Each row was made from one path, in order. Every step used is in the known rows, and no mark comes twice. Write each row's path.
Known rows:
fuso-gazef-sosakis: [ 1.62 -4.56 -4.10 -1.46 -0.82  0.24 -1.68 -5.24  0.49 -0.46 -0.07 -3.55
 -5.91  1.23  1.03 -3.98  0.25 -0.83 -4.78 -2.53 -4.72 -4.93  4.78]
vamipo-zoni-fuso-gazef: [ 2.60 -4.63 -4.69 -0.58 -1.71 -4.15 -1.19 -8.78  5.77 -5.16  0.68 -3.27
 -3.87 -1.63  0.32 -1.47  0.74 -0.25 -3.07 -4.21 -3.56 -1.36  4.58]
zoni-sosakis-gazef: [ 2.62 -1.78 -3.02 -0.34 -0.84 -1.26  0.37 -3.00  1.77 -0.15 -3.66 -1.93
 -4.69 -1.22  0.64 -3.88 -1.31  0.26 -2.40 -5.93 -5.28 -3.30  7.43]
zepu-fuso-gazef-zoni: [ 2.89 -6.19 -1.72  1.97 -1.04 -4.58  0.02 -6.69  0.55 -1.10  2.37 -4.57
 -4.22 -0.66  0.51 -1.28 -2.05  0.38 -7.63 -1.97 -2.85 -2.77  2.12]
gazef-zoni-zepu: [ 2.19 -4.38 -4.68  3.67 -0.14 -4.71  0.38 -4.94  6.22 -0.52 -1.35 -4.78
 -0.87  3.43  0.13 -3.62  0.78  3.36 -3.97 -3.33 -4.04 -0.75  3.75]
sosakis-vamipo-zoni-fuso: [ 1.61 -5.83 -5.21  0.34 -2.62 -1.62  1.31 -7.69  8.74 -1.86 -1.85 -4.03
 -1.02 -0.96  0.22 -1.36 -0.37 -0.47 -3.98 -3.63 -0.71 -1.26  6.91]
fuso-gazef-sosakis-vamipo-zoni-zepu: [ 1.77 -6.27 -6.10 -0.62 -0.73 -1.38 -0.01 -7.42  1.77  0.01 -0.40 -6.15
 -3.88  1.12  3.42 -2.11 -0.29  1.18 -5.95  1.62 -3.57 -2.87  3.68]
vamipo-gazef-zoni-zepu: [ 3.66 -5.50 -4.11  2.09  0.27 -4.80 -0.98 -5.37  7.31  0.47 -1.59 -1.91
 -3.30  0.01  1.50 -2.68  0.42  3.50 -2.46 -2.15 -3.94 -2.10  4.29]
zepu-fuso-gazef-sosakis: [ 1.46 -6.22 -2.04 -0.19 -0.86 -0.76  0.03 -6.33 -1.92  0.51  0.29 -3.14
 -5.94 -1.06  0.61 -1.20 -1.27 -0.25 -7.10 -1.38 -3.68 -5.01  4.96]
vamipo-gazef-zoni-zepu-fuso: [ 3.53 -6.67 -2.61  2.89  0.32 -5.71  0.16 -6.34  5.23  1.21 -1.39 -1.78
 -3.59 -1.76  1.44 -0.86 -0.68  3.94 -4.34 -1.09 -3.11 -2.43  4.33]
gazef-zoni-zepu-fuso: [ 2.01 -5.70 -2.91  4.50 -0.14 -5.48  1.64 -5.97  3.74  0.29 -1.06 -4.74
 -1.07  1.56  0.15 -1.49 -0.35  4.01 -5.83 -2.06 -3.25 -0.89  3.73]
zoni-fuso-gazef: [ 0.87 -4.24 -2.79 -3.80 -1.10 -2.55 -0.38 -7.30  5.37 -4.27 -1.50 -3.34
 -4.47 -0.57 -0.42 -3.01  1.04 -1.77 -1.66 -5.62 -4.68 -2.49  3.90]
sosakis-vamipo-gazef-zoni-zepu: [ 3.00 -6.92 -4.40  0.93 -0.53 -3.19  0.69 -5.66  8.26  1.90 -2.18 -4.00
 -2.15 -0.03  2.22 -2.49 -1.18  1.97 -4.08 -0.36 -2.01 -2.24  4.28]
zepu-zoni-fuso-gazef: [-0.02 -4.78 -1.41 -1.19 -1.72 -2.33  0.06 -7.26  2.66 -3.18  1.06 -4.47
 -3.55  0.53 -2.03 -3.38  2.59 -1.82 -3.46 -4.97 -3.18 -1.14  2.00]
vamipo-zoni-fuso-gazef-sosakis: [ 1.84 -4.01 -5.62 -0.97 -1.57 -3.20 -1.30 -8.91  3.25 -3.70 -0.10 -4.74
 -5.62 -1.20  1.18 -1.81  1.26  0.57 -4.15 -2.03 -3.64 -2.38  5.32]
gazef-sosakis-vamipo-zoni: [ 1.84 -5.64 -6.56  2.16 -2.25  1.16  0.25 -5.66  4.10  1.79 -1.36 -4.59
 -2.65  0.96  1.54 -2.62 -0.73  0.56 -6.63 -1.06 -0.84 -3.86  8.05]
fuso-gazef: [ 2.35 -5.09 -2.82 -1.02 -0.90 -1.02 -1.38 -5.08  3.69 -2.12  0.81 -1.69
 -3.78  0.67  0.18 -3.33 -0.29 -1.86 -3.61 -5.11 -4.48 -3.45  3.43]
gazef-sosakis-vamipo-zoni-zadeg: [ 1.33 -4.43 -7.27  1.78 -3.05  2.02  2.00 -5.16  5.39  1.13 -2.70 -5.39
 -1.30  1.82  0.36 -1.05 -1.32  0.33 -7.24 -1.30  0.12 -4.42  8.38]
fuso-zoni: [ 1.68 -5.96 -2.74  2.91 -2.09  0.00  1.52 -4.20  3.14 -1.53 -1.64 -4.82
 -2.79 -0.59 -0.18 -2.39  0.80  0.49 -5.10 -4.79 -3.81 -1.65  5.13]
gazef-sosakis-vamipo-zoni-zepu-fuso: [ 1.11 -7.10 -5.28  2.72 -1.25 -0.91  2.10 -7.17  2.27  2.69 -2.33 -4.97
 -2.11  0.07  2.07 -0.09 -0.93  2.94 -7.60  1.47 -1.38 -2.81  7.27]
vamipo-zoni-zepu-fuso-gazef-sosakis: [ 2.49 -6.76 -4.42  2.55 -0.32 -3.71  0.09 -8.32  0.22 -0.49  0.40 -3.56
 -3.65 -0.83  2.05  0.53 -0.04  3.50 -6.50  0.80 -3.91 -2.06  4.54]
gazef-sosakis: [ 1.03 -3.99 -4.70  1.43 -1.09  1.48 -0.65 -3.88  2.79  1.28 -2.46 -2.28
 -3.90  2.06 -0.23 -4.05  0.62  0.44 -4.43 -4.33 -3.65 -4.80  8.06]
sosakis-gazef-zoni-zepu-fuso: [ 2.86 -4.42 -1.87  5.29  0.41 -5.57  0.71 -4.79  0.81 -0.17 -1.41 -5.54
 -2.69  1.76  1.40 -0.79 -1.58  3.28 -6.36 -2.07 -2.38 -1.47  4.73]

Which path is each row?
[ 0.44 -4.84 -2.94 -0.11 -2.58  0.33  2.59 -4.51  2.68  2.07 -1.15 -4.05
 -1.73 -0.18 -1.56 -4.58  0.23 -0.60 -4.75 -3.86 -2.84 -1.52  4.40] => zepu-zoni-sosakis-vamipo
[ 2.36 -3.55 -5.37 -0.09 -2.06 -3.15  1.98 -4.76  5.01  1.20 -2.06 -6.46
 -2.97 -0.09  1.01 -4.99 -1.87  1.43 -5.21 -2.43 -3.40 -1.94  4.69] => gazef-zoni-sosakis-vamipo
[ 1.95 -5.14 -0.56  2.25 -1.63 -2.34  3.20 -4.84 -3.19 -0.10 -3.01 -5.83
 -5.46 -4.79  1.31 -0.15 -2.08  1.80 -6.94 -2.64 -4.64 -2.04  5.80] => zepu-fuso-zoni-sosakis-gazef
[ 2.89 -5.48 -4.91  0.61 -2.29 -1.18  1.90 -4.39  8.97  1.17 -2.33 -4.39
 -1.67  0.01  0.53 -1.61 -2.51  0.15 -5.40 -2.12  0.19 -4.08  5.31] => sosakis-vamipo-gazef-zoni-zadeg
[ 2.54 -5.10 -3.92 -3.39 -1.52 -0.25  1.30 -4.67  6.60  2.50 -4.06 -0.78
 -4.45 -4.22  1.52 -3.37 -1.95  0.03 -2.07 -3.31 -4.35 -4.01  6.82] => zoni-sosakis-vamipo-gazef
[ 2.11 -6.88 -0.83  0.18 -0.99 -1.86  0.11 -6.26  1.01 -0.97  0.93 -1.53
 -3.85 -1.56 -0.24 -0.56 -1.72 -0.92 -5.99 -3.80 -3.47 -3.67  3.73] => zepu-fuso-gazef
[ 1.50 -7.51 -0.80  3.77 -1.99 -1.07  2.65 -5.34  0.49 -0.36 -1.24 -4.37
 -2.88 -2.77 -0.25  0.43 -0.71  0.93 -7.13 -3.61 -2.97 -2.05  5.42] => zepu-fuso-zoni
[-0.25 -4.40 -1.83  0.90 -2.06 -1.35  0.93 -6.10  4.94 -1.90 -0.89 -3.33
 -1.72  0.94 -3.17 -3.45  3.04 -0.89 -3.03 -6.41 -2.18 -1.01  4.55] => zepu-zoni-fuso
[ 2.60 -4.84 -4.10  0.77  0.26 -5.44 -0.45 -6.20  3.41 -2.15  0.82 -5.93
 -3.05  2.55  1.67 -3.40  0.13  1.78 -4.40 -1.87 -5.12 -1.22  0.61] => fuso-gazef-zoni-zepu
[ 2.71 -7.15 -3.38 -0.83 -1.51  0.79  0.08 -4.58  8.42  1.88 -2.46 -0.30
 -2.72 -1.64  0.92 -2.33 -1.65 -1.14 -3.37 -3.42 -1.25 -4.50  6.85] => sosakis-vamipo-gazef
[ 0.40 -7.53 -2.69 -1.10  0.03 -1.52  2.28 -7.03  0.00  1.77 -2.07 -5.41
 -3.52  0.22  2.19 -0.64 -1.13  1.53 -6.48  1.51 -3.82 -3.24  3.50] => zoni-zepu-fuso-gazef-sosakis-vamipo
[ 3.56 -2.69 -3.24  4.70 -0.77 -3.43 -1.11 -3.34  2.77 -1.02 -0.42 -5.11
 -3.13  2.66  0.75 -3.38 -1.37  0.86 -5.72 -4.59 -1.80 -2.60  5.56] => sosakis-gazef-zoni
[ 1.49 -3.14 -4.23  1.23 -1.54 -4.70  0.24 -6.39  7.17 -2.76 -1.65 -5.70
 -2.81  1.26 -0.78 -3.79  0.95  0.98 -3.51 -4.97 -2.96 -1.30  4.90] => gazef-zoni-fuso
[ 2.16 -7.86 -1.37 -0.63 -2.22 -1.47  3.77 -6.22  0.57  1.98 -3.38 -4.66
 -5.49 -7.56  2.11  0.23 -2.47  1.53 -6.48 -0.09 -3.76 -2.69  5.40] => zepu-fuso-zoni-sosakis-vamipo-gazef
[ 1.35 -7.07 -1.34  0.23  0.43 -3.31  1.15 -6.74  1.84 -0.63 -0.95 -2.06
 -2.53 -0.17  0.72 -0.34 -0.42  1.43 -4.27 -2.39 -5.01 -2.09  2.97] => zoni-zepu-fuso-gazef
[ 3.16 -4.30 -3.88 -0.09 -0.86 -4.94 -1.16 -6.66  8.15 -1.70 -1.84 -2.69
 -5.09 -2.23  0.48 -2.89  0.45  1.39 -1.99 -3.79 -2.98 -2.71  5.49] => vamipo-gazef-zoni-fuso
[ 0.96 -4.68 -3.73  2.42 -3.03  0.94  3.75 -3.30  4.55 -2.43 -3.39 -6.03
 -0.97  0.33 -1.55 -0.76  0.02 -0.01 -5.55 -5.52 -2.74 -2.37  5.53] => fuso-zoni-zadeg
[ 2.64 -5.12 -4.34  0.13 -0.70  0.68 -2.09 -4.45  4.47  2.14 -2.57  0.35
 -6.06 -1.38  0.89 -2.97  0.23  0.75 -2.93 -2.97 -3.54 -5.76  8.30] => vamipo-gazef-sosakis
[ 2.21 -6.38 -3.43 -1.70 -2.32 -0.28  3.02 -5.02  3.02  1.04 -4.02 -5.48
 -5.40 -5.61  2.47 -2.35 -1.14  1.00 -4.16 -1.41 -4.84 -2.33  5.22] => fuso-zoni-sosakis-vamipo-gazef
[ 2.66 -4.08 -4.68 -2.57 -1.56 -3.91  0.69 -5.95  2.44 -0.57  0.38 -7.35
 -4.87 -0.59  2.36 -4.61 -2.14  0.07 -5.56 -1.05 -4.72 -2.33  1.43] => fuso-gazef-zoni-sosakis-vamipo
[ 4.21 -5.13 -3.83  2.34 -0.91 -3.57 -1.91 -4.76  7.03  0.26 -0.26 -1.15
 -4.17 -0.92  0.74 -3.04 -0.54  1.58 -3.45 -3.68 -2.61 -3.32  5.14] => vamipo-gazef-zoni
[ 4.20 -3.62 -4.45 -0.02 -0.93 -4.41 -0.84 -4.95  5.41  0.97 -1.65 -1.47
 -5.75 -3.19  1.33 -4.05 -0.92  2.43 -2.63 -3.11 -4.80 -3.33  5.22] => vamipo-gazef-zoni-sosakis
[ 3.49 -3.37 -5.71  1.62 -2.13 -2.48 -0.01 -5.72  5.19 -1.01 -1.07 -0.84
 -2.91 -2.20  0.14 -2.69 -0.30  2.02 -3.10 -5.20 -4.69 -1.65  7.15] => vamipo-zoni-sosakis
[ 0.96 -6.42 -1.65  3.31 -3.07 -0.15  4.83 -4.67  1.89 -0.96 -2.79 -5.29
 -1.31 -1.96 -1.68  1.80 -1.46  0.68 -7.67 -4.14 -1.85 -2.62  5.61] => zepu-fuso-zoni-zadeg
[ 3.23 -4.43 -3.88  0.91 -1.01 -4.04 -1.42 -5.58  3.27 -2.35  2.33 -5.22
 -4.06  1.86  0.94 -3.83 -0.64 -0.11 -5.42 -3.30 -3.86 -2.51  1.69] => fuso-gazef-zoni
[ 2.27 -2.70 -5.29  3.28 -2.45 -2.20  2.00 -3.44  7.35 -1.49 -1.52 -5.21
 -0.09  3.40 -2.13 -2.55 -0.94  0.80 -5.54 -5.50 -1.48 -2.84  5.18] => gazef-zoni-zadeg
[ 1.14 -5.54 -3.67 -0.86 -2.75  0.11  3.80 -4.69  2.27  0.34 -3.80 -7.06
 -3.58 -3.25  1.54 -3.02 -0.89  0.57 -5.16 -2.40 -4.85 -1.50  5.15] => fuso-zoni-sosakis-vamipo
[ 2.74 -2.36 -5.06  1.08 -1.62 -4.06  0.63 -4.47  4.32 -0.09 -1.53 -4.60
 -3.61  0.17  0.03 -5.00 -0.57  2.18 -3.95 -4.37 -5.02 -1.94  4.90] => gazef-zoni-sosakis
[ 2.23 -6.07 -5.74 -0.47 -1.74 -0.07 -0.79 -6.92  1.39 -0.03  0.96 -5.36
 -4.87  0.41  2.73 -2.44 -1.10 -0.63 -7.07  0.38 -2.39 -4.00  4.59] => fuso-gazef-sosakis-vamipo-zoni
[ 2.85 -1.72 -3.87  4.39 -1.61 -2.74  0.86 -2.56  3.93 -1.60 -2.04 -6.06
 -1.46  3.35 -0.56 -1.82 -2.17  0.47 -6.16 -5.08 -0.68 -3.30  5.91] => sosakis-gazef-zoni-zadeg
[-0.62 -4.38 -2.43 -1.54 -1.61 -1.34  0.04 -7.38  0.09 -1.90  0.46 -6.06
 -5.36  0.79 -1.36 -3.96  2.98 -1.15 -4.69 -2.72 -3.43 -2.26  2.84] => zepu-zoni-fuso-gazef-sosakis
[ 1.92 -6.07 -4.94 -1.69 -2.35 -2.58  0.53 -8.74  6.80 -3.03 -0.24 -5.26
 -2.73 -1.44  1.48 -1.35 -0.71 -1.44 -4.40 -2.28 -1.54 -1.51  4.45] => sosakis-vamipo-zoni-fuso-gazef
[ 2.75 -6.80 -3.77  5.05 -0.70 -3.91  1.00 -7.29  4.83 -0.60 -0.74 -1.06
 -0.30 -0.64  0.23  0.98 -0.11  3.53 -4.87 -2.86 -2.85 -0.67  6.09] => vamipo-zoni-zepu-fuso
[-1.02 -5.37 -2.73 -2.45 -2.04 -0.40  1.19 -7.66  0.82 -0.69 -0.04 -7.71
 -4.46  0.75 -0.41 -3.71  1.83 -1.91 -5.79 -1.10 -1.94 -2.37  2.68] => zepu-zoni-fuso-gazef-sosakis-vamipo
